What can hang from each mark:
rasi: guzisin nidu
guzisin: molus rasi
disi: molus sagen
molus: disi guzisin
suvem: sebot
nidu: rasi sagen sebot
sebot: suvem

In the rows, zero is written as 128.
Known rows, with every way that one mark hangs from another:
guzisin[molus rasi[nidu[sebot]]]: [101  92 126 113 134 136 186 143 149 111  85  74 148 122 130 122  78 110]
disi[molus sagen]: [105  99  97 105 111 105 112 144 125 131 139 121 103  99 138 125  98 125]
disi[molus[guzisin[rasi]] sagen]: [ 87 113 131  97 108  95 125 182 116 116 151 118 102  80 166 104  66 127]
disi[molus[guzisin[rasi[nidu]]] sagen]: [ 82 113 106  98 100  76 142 181 118 116 169 105 112  73 164 103  59 114]
guzisin[molus rasi]: [113 107 145 129 133 156 156 155 143 104  99 116 144 119 141 115  81 137]
molus[guzisin[rasi]]: [110 142 162 120 125 117 139 166 119 114 142 127 126 110 156 107  95 129]
nidu[rasi[guzisin] sebot]: [122  91 106  97 109  97 155  98 136 125  72  72 122 118 100 121 148 110]
guzisin[molus rasi[nidu]]: [107 108 118 129 125 139 173 154 144 105 116 102 154 112 138 115  75 124]
guzisin[molus[disi] rasi[nidu[sagen sebot]]]: [ 97 107 135 115 145 115 198 138 161 121  61  75 145 138 138 132  53 112]
suvem[sebot]: [125 107 136 120 127 106 120 127 139 127 143  77 140 136 137 117 128 140]
guzisin[molus]: [123 105 138 125 131 161 145 134 135 116 106 136 140 120 133 130 103 138]
molus[disi[sagen]]: [115 154 104 131 116  96 133 141 140 138 139 126 106 116 136 122  83 142]
disi[molus[guzisin[rasi[nidu[sagen sebot]]]]]: [ 84  84 145  81 132  83 162 152 122 124 102  79 126 110 157 128  83  86]
rasi[guzisin[molus] nidu[sagen sebot]]: [ 91  53  99 100 125 126 195  99 135 126  70  77 145 131 120 132 107 107]
disi[molus[guzisin] sagen]: [ 97 109 124  93 105 100 114 161 108 129 158 139  99  80 160 118  87 127]
rasi[guzisin[molus] nidu[sebot[suvem]]]: [ 87 106  83 121 112 129 191 103 132 130  86  52 167 111 143 112 119 128]
rasi[guzisin[molus] nidu[sagen sebot[suvem]]]: [ 80  90  85  98 124 128 197  89 136 137  63  35 160 128 141 130 117 117]
disi[molus[guzisin]]: [112 112 153 115 117 112 115 158 104 121 147 157 124  92 162 117 111 123]
rasi[nidu]: [123 129 101 128 120 111 145 127 130 128 146 114 140 122 126 127 122 116]
guzisin[molus rasi[nidu[sagen sebot]]]: [ 95  77 129  91 145 134 192 128 154 119  61  59 141 139 127 140  75 101]

Rows:
[ 96 111  91 142 102 118 164 139 135 120 119 132 126 100 141 102  69 159]
rasi[guzisin[molus[disi[sagen]]]]
[ 98 168 139 124 113  85 144 180 132 124 151 125 105  96 164 100  51 144]
molus[disi[sagen] guzisin[rasi]]
[ 84 112 116  88 144 134 194 118 156 131  53  17 156 134 148 138  84 110]
guzisin[molus rasi[nidu[sagen sebot[suvem]]]]
[ 87 155 120 107 113  64 175 167 139 132 137  85 111  99 154 107  46 116]
molus[disi[sagen] guzisin[rasi[nidu[sebot]]]]
[ 90 119 103 115 122 104 191 156 162 122  96  74 127 110 138 116  33 123]
guzisin[molus[disi[sagen]] rasi[nidu[sebot]]]
[116  73 109  76 121  94 160  85 141 133  49  56 114 134  98 138 144 100]
nidu[rasi[guzisin] sagen sebot]
[104  94  92  98 100  99 177 118 155 124  61  78 113  97 113 116  77 133]
nidu[rasi[guzisin[molus[disi[sagen]]]] sebot]
[105 132 126  88 146 123 150  92 140 155  65  42 131 148 137 151 137 114]
nidu[sagen sebot[suvem]]
[100 133 100  87 138 105 167  91 142 156  83  28 142 143 135 150 131 101]
rasi[nidu[sagen sebot[suvem]]]
[106 110  97  73 120  94 163  74 143 146  41  14 130 129 118 136 154 110]
nidu[rasi[guzisin] sagen sebot[suvem]]
[ 96 140 152 108 137  75 181 149 138 131 102  86 129 127 154 124  68 102]
molus[disi guzisin[rasi[nidu[sagen sebot]]]]
[130  96 130  62 138 106 147  93 153 139  45  57 108 142  98 160 134  93]
nidu[rasi sagen sebot]
[ 86  96  72 127 102  97 193 126 143 129 106  92 131 103 131 109  64 131]
rasi[guzisin[molus[disi[sagen]]] nidu[sebot]]
[ 96 117 134 119 112  88 141 178 113 108 158 123 136  84 167 103  83 110]
disi[molus[guzisin[rasi[nidu]]]]
[ 95 137  95 131 114 107 177 167 157 113 128  99 132 101 146 108  30 139]
guzisin[molus[disi[sagen]] rasi[nidu]]
[103  92  83 119 114  95 165 104 123 130 125  95 137 131 123 122 130 113]
rasi[guzisin nidu[sagen]]
[116  68 111  89 115 131 164 102 143 114  58  91 130 116 112 132 118 126]
nidu[rasi[guzisin[molus]] sagen]
[ 94  84 105 126 125 106 199 108 142 128  71  94 150 132 131 124  86 119]
rasi[guzisin[molus[disi]] nidu[sagen sebot]]
[ 97  70  93 116 118 130 182 111 129 118 102 103 149 123 129 124 105 123]
rasi[guzisin[molus] nidu[sagen]]
[100 100 120  94 142  99 176 122 148 130  83  50 129 146 121 139 101  90]
guzisin[rasi[nidu[sagen sebot]]]
[ 93 110 146  84 136  94 176 139 132 129 101  68 124 128 143 131  89  92]
molus[guzisin[rasi[nidu[sagen sebot]]]]
